Every row comes from one small tree of marks. The marks that hang from a mark follow it in brackets, in the order of their numbers. Every link used is in the known rows. Which tree was each row made from?
Known rows
q422{q440{q23 q144 q423{q929} q761}}: [  6 -54  12 -20  -1   4  25  51  24  31  39  18 -12   9   5  10 -31  25
   3  -1   0  -6 -21 -33  20  -9 -12 -43  -9   4  15   0   9  44 -40 -20
 -10  18   1 -21  15  -2 -14   0   7  11 -29  16 -27 -16 -19 -34  17  19
   3  -1]
q761{q401 q440{q23 q144 q422 q423}}: [ 10  36  10  -3  11 -14  36  31  15 -16  27 -16 -11  -5   9  10  16  10
  23   1   9  17  12  26  73   8  43  29  19  26 -24  12  43   5 -13   7
  27  41  26   1  -9   6  -6  -3  -6 -11  -6 -11 -26  -6  40 -13 -18 -45
  51  15]
q761{q440}: [-10   2 -15  65  -1  28 -14 -11 -14 -39 -13   2   9   5 -10  14  10  14
 -34   0 -10  15  27   4 -14  10  -4  29  -2 -43  -6   5 -20 -54 -28   6
  26   4  -2  20  -9   1   6  -5  -2   7  -4 -57  18 -31  24  26  -9 -11
 -10  -1]
q401{q761{q440}}: [-15  15 -22  26   0  21   3 -51  11 -13 -37   5  19  12 -17  -1  37  12
 -37 -11 -13  40  30  15 -20  10  -2  20 -13 -57  12   6 -30 -74  -6 -28
  -6  13  -1   6  -4  -7   4  -7 -13  -9  13 -65  19 -17  -5  -8   7  10
 -13   4]
q213{q929}: [-32  34 -13   8 -17   8 -64 -41 -29 -22 -18 -17  -4  11   0  11  10  10
 -22 -20 -17 -12  21 -13 -60 -14 -35 -15 -11  -2 -38  14 -32 -51  -4 -11
  20 -79   3  20  23  11  18  17  19  24  24  19  23  -4  17  31   2  47
 -27  -9]
q422{q440{q144 q761}}: [ -9 -86 -12 -14  -3   1   6  25  17  15  45  35  -3  16   7   4  -4  32
 -35 -14   0  -7   4 -28 -34  -2 -40 -26  -9 -40   0  -8  12   2 -27  -6
  -5  17  -2   0  -1  11 -14   3   6   9 -29 -11  11 -11 -36 -17   1  57
  -2  -2]
q213{q929{q423{q440{q144}}}}: [-25  47   7 -45 -21  17 -42 -29 -48  10 -14   4  12   4   5   2  -1   5
  -9   2 -19 -13  20  32 -28  11 -21 -38 -11  17 -38   0 -29 -31  12   3
  -4 -73  -5  29  17 -17  10  14  11  38  20  28  22  -4 -13  66 -14  47
 -25 -19]
q440{q23 q144 q422 q761}: [ 34 -44  13   2   2 -14  18  24  30 -11  32  17  -9   6  22  -1  -3  23
  24 -37  27   0 -39 -44   0 -15  19   8  -1  39  31 -15  45  62  29   5
  16  36  16 -20  -9  45   0   3   9 -54 -11 -20  -5   9  15 -43  16 -52
   5  15]
q401{q761{q440{q23 q422 q423{q929{q213}}}}}: [  3  48 -16  33   0  10  24 -43  30  10 -50  -7   6   5 -21  -5  19   3
  -4   6 -12  33   7  19   5  -4  18  24  -2 -17  30  13 -13 -23   8 -25
  -8  20   4 -11   0 -16   3  -4 -19 -18  17 -22 -11  -5 -24 -19  19 -26
  -6   7]
q423{q440{q422 q761}}: [ 13   9  -3   4   0 -14 -13   9 -10  -7 -11  13   5  -3   8  -8  29 -42
  -6   5  18  -6 -11   4 -24  -4 -21  19  -3 -14   2 -13   5  10 -19  11
 -12  -2 -16   2 -12 -22  -6  -3  11   0   9  12  15  12   4  -2  -5  -8
 -27 -12]
q401{q761{q440{q23}}}: [ -2  18 -13  27   1  32   8 -36  11 -24 -31  -1  15   9 -21   2  23  17
 -37  -9 -13  48  15   9  -5  11  13   9 -18 -46  22   7 -35 -58 -10 -37
  -4  21   1  -9  -4   4   5 -11 -15 -18   7 -74  11 -20  10 -18  12  -8
   0   9]
q761{q401 q440{q23 q144 q422 q423{q929}}}: [  7  33   1  21  15 -14  36  23  15  -3  10 -24 -15   1  11   8   6   3
  37   7   7  11   6  18  86  -1  47  26  13  36 -29  10  39  10 -15   6
  12  40  26   8   4 -12   0  -4   9  -9  -5  22 -31  -8  33 -16 -12 -37
  42  10]
q440{q422}: [-13  17 -36  66 -14  -5 -26 -28 -33 -23   6 -23   1  -3   4  -6  16 -18
 -30 -28  13 -14   2   5 -46  -4 -26  87  15  -9  -2   8  12 -15  17  34
  24 -32   1  18  -3  33  18  -5  10 -15  15   0  16   2   6  37   0  30
 -27   6]
q401{q761}: [-28   3 -20   0  -4  14 -16 -61  -1  -7 -21 -10  17   5 -15 -11  30   0
 -38 -23  -4  27  24  10 -55   3 -20  32  -7 -50   6   5 -36 -67  11 -28
  -9 -22  -4   0   5  13  10  -7  -9 -12  17 -54  26  -2  -6  -1  16  50
 -16   8]
q440{q23 q422 q423{q929{q213}} q761{q401}}: [ 28  24  31 -25  14 -38   8   1  76   8 -17 -20 -15 -11  11  -7  -5 -22
  69  -6  18 -16 -41  -7  21 -26  12  11  11  54  -3  13  21  76  23 -19
   7  -8  12 -36  10   1 -14   4  13 -27  11  32 -44  34 -10 -37  34 -30
  22   5]
q608{q440{q23 q422 q761{q401}}}: [ 31  -5   5   8  12 -21 -19  21  -5 -78  17   6  13  -4   7   8  28 -20
 -10  -6   6  13 -43 -15  43  14  -5   2 -12  13  -6  -6  16  17 -22  -7
  11  36  -2 -32 -24  37  -3  -4  13  10  -3  -3  -9   0  36 -32   4 -24
  35   0]
q422{q440{q23 q144 q761}}: [ 10 -86  -1 -10  -2  18  14  45  16   1  54  25  -7  13   3   8 -14  36
 -37 -14  -3   4 -12 -38  -9  -8 -17 -37 -15 -20  12  -6   3  21 -31 -15
   2  33   1 -23  -2  29 -14   0   6  -3 -31 -21  -1 -14 -12 -29   5  30
   9   5]
q929{q213 q423{q440{q23 q144 q761{q401}}}}: [  9 -19  42 -90  -2  22   2 -18   9  39  -2   9  10 -17 -17 -24 -11  -4
   9  29 -13 -10  19  61 -45 -13  12 -38  20  -6 -10 -18 -36  25  80  13
 -14 -24 -20 -13 -23 -14 -19   4 -29   4   2 -24  12  36 -67  39 -12  47
  23 -10]
q213{q929{q423{q440{q23 q144 q422}}}}: [-11  54   7 -40 -21  16 -33 -20 -45  10  -9  -2   8   0   4   3  -1   1
  -4   2 -19 -10   6  30 -14   6 -10 -33 -10  37 -26   2 -18 -13  19   5
  -2 -56  -2  22  16 -10  15  11  14  25  24  34  13  -1  -7  61 -11  29
 -21 -15]
q440{q144 q422 q423{q929{q213}} q761}: [ -1  -2  16 -16   5 -57  26  -1  53  56 -14  22 -12   7  19 -14 -14  -1
  83   0  31 -37 -12 -16 -23 -22  -2  22  25  44  22  -9  62  74  45  15
 -17  -3  11  10  10 -28  -7  14  -5 -24  -1  57 -26  28 -54 -35  20 -30
 -18  -5]
q23{q440{q761}}: [-14 -48 -10  -7  16 -13 -30 -10   1 -27 -11   9  12 -17   5   4 -22  -2
  -4  -7  -5 -15   2 -48   3  47 -21 -23 -15 -29   7   4 -14 -27  -1   5
 -11  -5  -6   5  -2  23 -15  -4  -5   0 -10 -38  25   1  31   5  -9  -7
 -13   4]
q213{q929{q423{q440}}}: [-24  61   6 -37 -22  22 -53 -34 -46   2 -21  -3  15   0   1   3   2  -3
 -19   3 -24 -12  17  34 -31   8 -28 -31 -14  16 -38   5 -41 -37   5   4
  -1 -79  -8  26  18 -17   8  11  14  40  28  23  23  -4  -8  68 -11  56
 -29 -21]

Which tree is each row?
[ -4 -67 -17   9 -14  33  12  37 -24   6  61   1 -15   9  -7   8 -23  33
 -60  -5 -11   5  -3 -19  -6  -9 -15 -14  -2 -22   8   0 -10  -4 -31   3
  10  16  -2 -13  -1  35   3  -4   3   4 -24  -6   2 -19  -3   3  -6  47
  12   9] -> q422{q440{q23 q144}}
[-17 -65  -3 -45  24 -34  -6   0  14  -8  13  11   3 -12  17  -1 -19   6
  18  -7   3 -16  14 -40  24  44  -3 -41 -11 -12 -12  -4   9 -17  15  10
 -18  15   5   9  -2  18 -16  -1 -10  -4 -18 -16  24  15  36 -25 -23   0
  17   9] -> q23{q440{q144 q761{q401}}}
[ 21  25 -21  92  -4  26   3   8 -12 -46  -4  -9   0   1  -7  15   8  10
 -25  -5  -7  20  -4   1  19   7  19  44  -2 -10   9  10   0 -13 -18  11
  36  31   6   1 -16  19   8  -7   5 -16   0 -35  -2 -29  34  22  -4 -48
  -1   8] -> q761{q440{q23 q422}}
[ -8  49  -6  11   6 -20   7  -8  15 -25   2 -18   1  -9   7   7  35 -12
   8   5   7   6  26  40  37  19   5  59  20  -5 -43  21  27 -27 -22   9
  25   8  17  20  -7 -11  -9  -6   2   7   5 -18 -13  -4  21   9 -18  -4
  31   5] -> q761{q401 q440{q422 q423}}
[ 22 -35  31 -35   6  15   4  46 -12  -2  22  15  -2  -1   1  -1  -1 -12
   0   4  13  13 -11 -19   1 -16  15 -45 -11   0  14 -24 -10  22 -25  -9
  -6  21 -12 -18 -11  -7  -6  -2  -6  -5 -11 -13   9   4  30 -28  -3 -34
   0  -3] -> q423{q440{q23 q144 q761}}
[ 11  20  -1  24   1 -13  12  49 -51 -20  21   0   2  -3  -1   8 -11 -22
  19  16   8   1 -38  -4  69   5  16   9   9  50  25  -7  32  36 -25  14
   1  26  -2 -11  -5  10  19  -7  -2  21  -6  52 -28 -13  28  -7   2 -54
  16   1] -> q608{q440{q23 q144 q422 q423{q929}}}
[ -8  31 -12  58   0 -10  30   1   3  25 -20   6  -9   8  -4   2  -7   7
  29  19   4 -10  18  12  11  -6  18  38  21   6  12   4  35   4   5  26
   8  20   9  32  -1 -36   6   6 -13  -4  -2  24 -15 -13 -18   9  -9 -50
 -13  -3] -> q761{q440{q144 q422 q423{q929{q213}}}}
[  6 -36  12 -29   2   3   4  24  46  17  22  -1 -10  -1  -4   4 -19   4
  -7   6  -9  -5 -12 -13   8 -15 -22 -35  -6 -13 -11  14 -14  28 -32 -31
  -4  -1  -1 -32  13  -4 -22   2   9  18 -18  13 -28   2 -28 -26  16  50
  23  -3] -> q422{q440{q23 q423{q929{q213}} q761{q401}}}
[ 29 -11  19 -33   7 -14  17  39   0   2  23   4  -9  -4  15  -9  20 -24
  14   2  21   6 -19  -3  24 -12  22 -16  -3  17  -6 -18  22  38 -12   0
  -8  31  -2 -14 -11  -5  -6  -3  10 -14  -2  21   1  19  22 -34 -12 -28
  15   0] -> q423{q440{q23 q144 q422 q761{q401}}}
[-14 -65  -5 -18  18 -21  -6   6   1  -5   8  21   5  -9  11   2 -27  14
  12  -6   4 -18   8 -48   4  40  -5 -36 -12 -16  11  -6   5 -12  11  12
 -15  15  -1  14  -2  17 -12   0 -16  -5 -21 -28  25   4  29 -13 -18 -24
  -5   6] -> q23{q440{q144 q761}}
[  3 -12  -5  -1  18 -35   8  11   6  37 -26  -6 -10  13  26 -15   9 -40
  44  19  16 -17 -10  -5  17 -29   6  -6 -10  18 -27 -22  25  27  -7  10
 -41  21  -3  17  19 -57   6   4  37   4   4 105  -2  21  -6 -27  -9  22
 -21 -16] -> q423{q440{q144 q422 q761{q401}} q929}
[ -4  25  25   9  -2  26  -9   4   1  11 -11 -39 -13 -18 -22   2 -41 -11
  18   9  -3  -9  -8  -5  -9 -31  15   9  16  19  17  14 -42  20   3  -9
  17 -46  -6 -22  17   4  13  -2 -13  -1   7   8 -24   2   9  14  31  -8
   3   4] -> q440{q23 q423{q929{q213}}}
[ -9   9  18 -49 -14  32 -19 -42 -28  37 -20  -4  18 -20 -31 -25 -14 -19
 -21  36 -21 -15  33  75 -76  -6 -12   4  30 -30  -8  -8 -56 -13  76  29
  -9 -58 -31   8 -21 -22  -6   0 -32  22  14 -21  25  24 -76  87 -15  65
  -4 -16] -> q929{q213 q423{q440}}
[  0  35 -15  21   0   3  39 -24  19  18 -33   1   5  13  -9  -2  17  11
   6  -2  -4  37   4  10  28   9  28  17  -5  -4  36   5   7 -19  -2 -22
 -13  34  10   0   4 -15   8  -7 -14 -20   9 -21 -11 -16  -6 -28  12 -39
  -6  10] -> q401{q761{q440{q23 q144 q422 q423{q929}}}}
[ 29 -27   8  -7  14 -25   3  34  -5 -58  32  19   5   4  12   7  20  -6
   7  -4  13  12 -38 -17  50   7  10 -12  -8  27   0 -17  40  32 -12   1
   6  55   3 -26 -24  36  -1  -3   7   6 -15   7  -8   3  28 -43  -2 -39
  40   4] -> q608{q440{q23 q144 q422 q761{q401}}}
[-18  33 -12  17   4   8  13 -52  27  17 -54   0  11   9 -26  -6  21   2
  -7  10 -14  28  28  23 -20   4   3  13  -2 -44  18  10 -30 -51   7 -30
 -16   3  -4   6   4 -32   1  -3 -22  -2  14 -35   3  -7 -30 -16  14  -2
 -14  -1] -> q401{q761{q440{q423{q929{q213}}}}}
[  0  44  16 -49 -18  10 -34 -18 -26   7 -15  10  10   3  10   3   5   6
   5  -5 -15 -13  -2  21 -15   5 -12 -48 -16  40 -25  -2 -13  -1  16  -3
  -4 -51   0  16  17 -11   2  14  16  22  20  27  10   0 -15  47  -7  23
 -22 -16] -> q213{q929{q423{q440{q23 q144 q422 q761}}}}
[ -9 -39  -3   2 -11  20  25  41  -3  44  42  -2 -21   5 -14   5 -42  22
 -19  13 -12  -8   0 -13   6 -21  -6 -22  10   0  15   6  -5  23 -22  -3
  -1   1  -4 -10  10  -3   1   1  -6  17 -20  38 -22  -8 -33  -3   6  37
   8   3] -> q422{q440{q23 q144 q423{q929{q213}}}}
[  9  36  10  -7 -17  -7  35  38 -23  15  48 -13 -12 -15   5   1 -22   1
  29 -13  28  -5 -24  -1  29  -4  30  48  34  63  40   3  46  56  21  23
  26  -3  14  -6  -3  35  13  -5 -18 -31   0   2 -27   3  24   0   6 -59
  13  19] -> q440{q23 q144 q422 q423}
[ -3 -24 -25  21  11 -35 -18 -13   2 -24 -12   9  10 -16  12   0 -16 -12
   5 -11   1 -22 -11 -41   8  45 -20  11 -12 -10  14   6  13  -8  11  18
 -13   5  -2   7  -4  24  -9  -6   1 -13  -3 -12  17   8  27   5 -11 -20
 -19   6] -> q23{q440{q422 q761}}
[-11  -4  -9  33   7  13 -24 -13 -20  38 -51 -29 -16   4 -20 -16 -14 -46
  -2  47 -13 -21  17  11 -48 -51  -3  -2   5 -26 -16 -11 -51 -17   8  12
 -32 -33 -27   7  14 -63  11   2  11  26  15  89  13  20 -25  22  -3  46
 -32 -22] -> q423{q440 q929{q213}}
